What can hang from each mark
J432: J290 J867
J867: J44 J129 J432 J462
J290: J129 J432 J462
J129: J290 J867
J462: J867
J582: J432
J44: J867
J171: J290

Every row comes from one small tree of marks. The marks that hang from a mark follow it in brackets, in the order of their numbers. Every link used is in the known rows. Which tree was each row made from?
Known rows
J129[J290 J867]: [ 17   3   0 -15   7  23  11  18   7 -12  14   8   8 -11   1 -20  -3   6
   8 -23]
J171[J290[J129 J432[J867[J44 J462]]]]: [  5  -5 -13   7 -17   1  20  18   8  -5  -3  48  11 -15  -8  -5  -9 -12
   1 -27]
J432[J290]: [ 16   3   6  -6  -8   5  10  19  20  13   6  10  -3  -3  -8   0 -15  -5
   8 -14]
J432[J867]: [ 25  -4   8  -6  -3   8  22  14  14  14   9  11  -3   0  -7  -2 -12  -3
   9  -9]
J462[J867[J44 J129[J290] J432]]: [ 28  17  -6   9   9   3   9  13   9  -2   3  36  27 -19  17 -20  10  -7
   1 -34]
J290[J129 J432]: [ -5  -4   7  -1 -17  12  16  15  10  -3   3  27 -13 -15  -5 -13 -11   0
  14 -21]
J44[J867[J432 J462]]: [ -3   2  -6  15 -10   5   4  -5  17   0  10  22   8   3   9  -9  10  -6
  -1 -33]
J582[J432]: [  4  -5   9 -13 -10  14   7   9  15  10   2   2  -2   8  -5  -3 -12   2
   5 -12]
J867[J129 J432 J462]: [ -2  11  -3  16  -7   3   6 -14  26  14   9  21  18 -11  12  -8  15  -5
  -5 -23]
J290[J462]: [ -1   4   8  -5   0  18   4   7  15   3  16  10 -17  -8  -1 -11 -12   4
   4 -15]
J171[J290]: [  6  -4  -4 -13   3   6   1  17   3  -8   6  11  -3  -1 -12  -9 -13  -6
   6 -13]
J44[J867[J129 J432[J290] J462]]: [  8   9  -7  21 -19   1  16   2  29  17   5  20  17  -9   9  -5   5 -14
 -17 -40]
J171[J290[J129[J867[J44]] J432 J462]]: [ -6  -2 -14  -7  -6  15   1  29   2 -23   1  38 -13 -12   5 -24 -19  -2
   5 -41]
J432[J290[J129]]: [ 13   6   6  -5 -18   1  20  22  17  15   6  28  -4 -14  -8  -3 -12  -6
   3 -14]
J582[J432[J290[J129 J462[J867]]]]: [ 10   4   8 -10 -21  19  26  26  18  18   7  27 -12 -15   1  -6 -24   6
 -23 -29]
J290[J462[J867[J44]]]: [ 14   4   2   1  10   8   2  14  14   4   9  26 -12  -7   7 -16 -11   0
   6 -26]
J582[J432[J290 J867]]: [ 30  -4   8 -12 -20  11  29  24  20  25   1   6   5   9 -10  11 -24  -3
  -4 -15]
J129[J290[J462] J867]: [  8   9   1 -13   6  34   9  16   8 -13  21  10  -3 -18   6 -23  -9  11
  -2 -27]
J867[J129]: [ 12   2   7  -2   0   7  14   5  21  16   8   5   0 -13  -2 -11  -5  -7
   5 -14]
J290[J129 J432[J867]]: [ 12  -6   7  -1 -19  13  34  21  11   5   4  29  -9 -14  -6  -8 -15  -1
  10 -19]
J582[J432[J290 J867[J44 J462]]]: [ 25   0   0   1 -21   2  20  12  28  28  -4  24  21   7  -6  14 -11  -8
  -5 -19]

Write each row's tree
[ 11  18  -9  22 -12 -10   2  -1  31  21  -1  35  28  -7  12   1  11 -14
  -1 -28]
J867[J44 J129 J432[J290] J462]
[ 10   3  -8  -4 -24   0  12  14  27  18  -4  33  18  -2   4   0  -4  -3
  -7 -33]
J582[J432[J290[J129[J867[J44 J462]]]]]
[ -1  15  -4  13 -24  -2  11   3  23  14   7  44  13 -12   6   1   8  -4
  -7 -22]
J867[J432[J290[J129]] J462]
[ 20   5  -5   8   7  -7  -3  12  11   1   0  34   6   7  14 -11   4  -4
  17 -29]
J462[J867[J44 J432]]
[ 15  -1   1 -18 -22  11  21  26  19  15   0  16   1  -1   0  -4 -16   2
  -7 -28]
J582[J432[J290[J129[J867]]]]
[ 16  14   0   8 -11  -1  11  11  23  18   2  18  11  -7   8  -3  -2  -9
   0 -24]
J867[J129 J432[J290]]
[ 34   3   3   4  -1  -5  22  12  20  22   1  18  11  -7  -1  -5  -6 -15
  10 -15]
J432[J867[J44 J129]]
[  0  10  -3  13  -7  17  11   2  18  -5   2  28  26 -30   2 -15   5  -6
   3 -31]
J867[J44 J129[J290[J432]] J462]
[ 17   5   6  -3  -1  17  15  23  21  12  13  16 -17 -13   1  -9 -22   4
  -9 -27]
J432[J290[J462[J867]]]
[ 19  -6   8   3 -10  15  33  14  19  13   3   8  -2 -14  -3  -9 -17  -6
   5 -23]
J290[J432[J867[J129]]]
[ 25  13   5  -5  -9  25  26  16  13  12   8  20  20 -16   3  -8 -12  -3
 -14 -24]
J582[J432[J867[J44 J129[J290[J462]]]]]
[ 15  12  -4  -4 -11   4   9  26  19   8   7  36  -7 -12   8 -11 -13  -2
   3 -32]
J432[J290[J129[J867[J44]] J462]]
[ 28   5  -1   6 -22   0  28   9  34  38  -5  19  29  -4  -3  11  -9 -13
 -15 -24]
J582[J432[J290 J867[J44 J129 J462]]]
[ 12 -12  -3  -8  -6  15  19  27   2 -10   1  15  -6  -2 -13  -6 -25  -5
   7 -22]
J171[J290[J432[J867]]]
[ 29   8   4  -1 -19  10  26  21  26  32   0  16   9  -3   1   5 -23  -9
 -14 -25]
J582[J432[J290[J462] J867[J44 J129]]]
[  1   9  -7  17 -28  -2  17   9  19   9   7  42  10  -9   6  -4   6 -10
 -12 -35]
J44[J867[J432[J290[J129]] J462]]
[  8  15 -15   7   4   9  -6   0  12 -13   9  35  32  -5  19 -15  20   1
   8 -34]
J129[J290 J867[J44 J432 J462]]
[ 25   4   5  -6 -18  12  18  25  21  22   1  20   2   8  -3   9 -26  -4
  -4 -22]
J582[J432[J290[J462] J867[J44]]]
[  2  -1   7   6   0  27  20  12  20   4   9  11 -19 -26   8 -23 -19   5
  -8 -39]
J290[J432 J462[J867[J129]]]
[ 28  10  -6   9   0 -10   2  22  16   8  -4  37   7   6  12  -3  -3  -7
  11 -32]
J462[J867[J44 J432[J290]]]
[ 25   9  -3   9 -22  -9  27  15  25  26   3  47  17 -14  -6   7  -3 -13
  -2 -16]
J432[J290[J129] J867[J44 J462]]
[ -3   1  -1  11 -13  28  25   5  16  -9   8  14  16 -32  -1 -22   0  -5
 -11 -42]
J44[J867[J129[J290[J432]] J462]]
[  8  -4 -10 -18  -1   6  10  24   3 -10   7  23  -4 -10  -3 -19 -11  -4
  -1 -24]
J171[J290[J129[J867]]]
[  5  10  -2   9 -15  11   6  18  14   1  11  21 -10   3  10  -8 -12  -4
  -6 -37]
J44[J867[J432[J290[J462]]]]
[  4  18 -10  17 -22 -13   3   5  22  13   0  55  20  -8   9   2  12 -10
   3 -24]
J867[J44 J432[J290[J129]] J462]
[ 18   8  -3  12 -15  -1  17  16  20  13   2  16   7  -4   8  -8  -4 -15
  -6 -37]
J44[J867[J129 J432[J290]]]
[  9  14  -2  13 -16  10  15  15  21  11  10  17  -3  -9  13 -11  -9 -10
 -15 -41]
J44[J867[J129 J432[J290[J462]]]]
[  8  14  -4  10  -3   0   4  13   9   1   8  53  -5 -11  20 -17   2   0
   2 -32]
J290[J129 J462[J867[J44 J432]]]
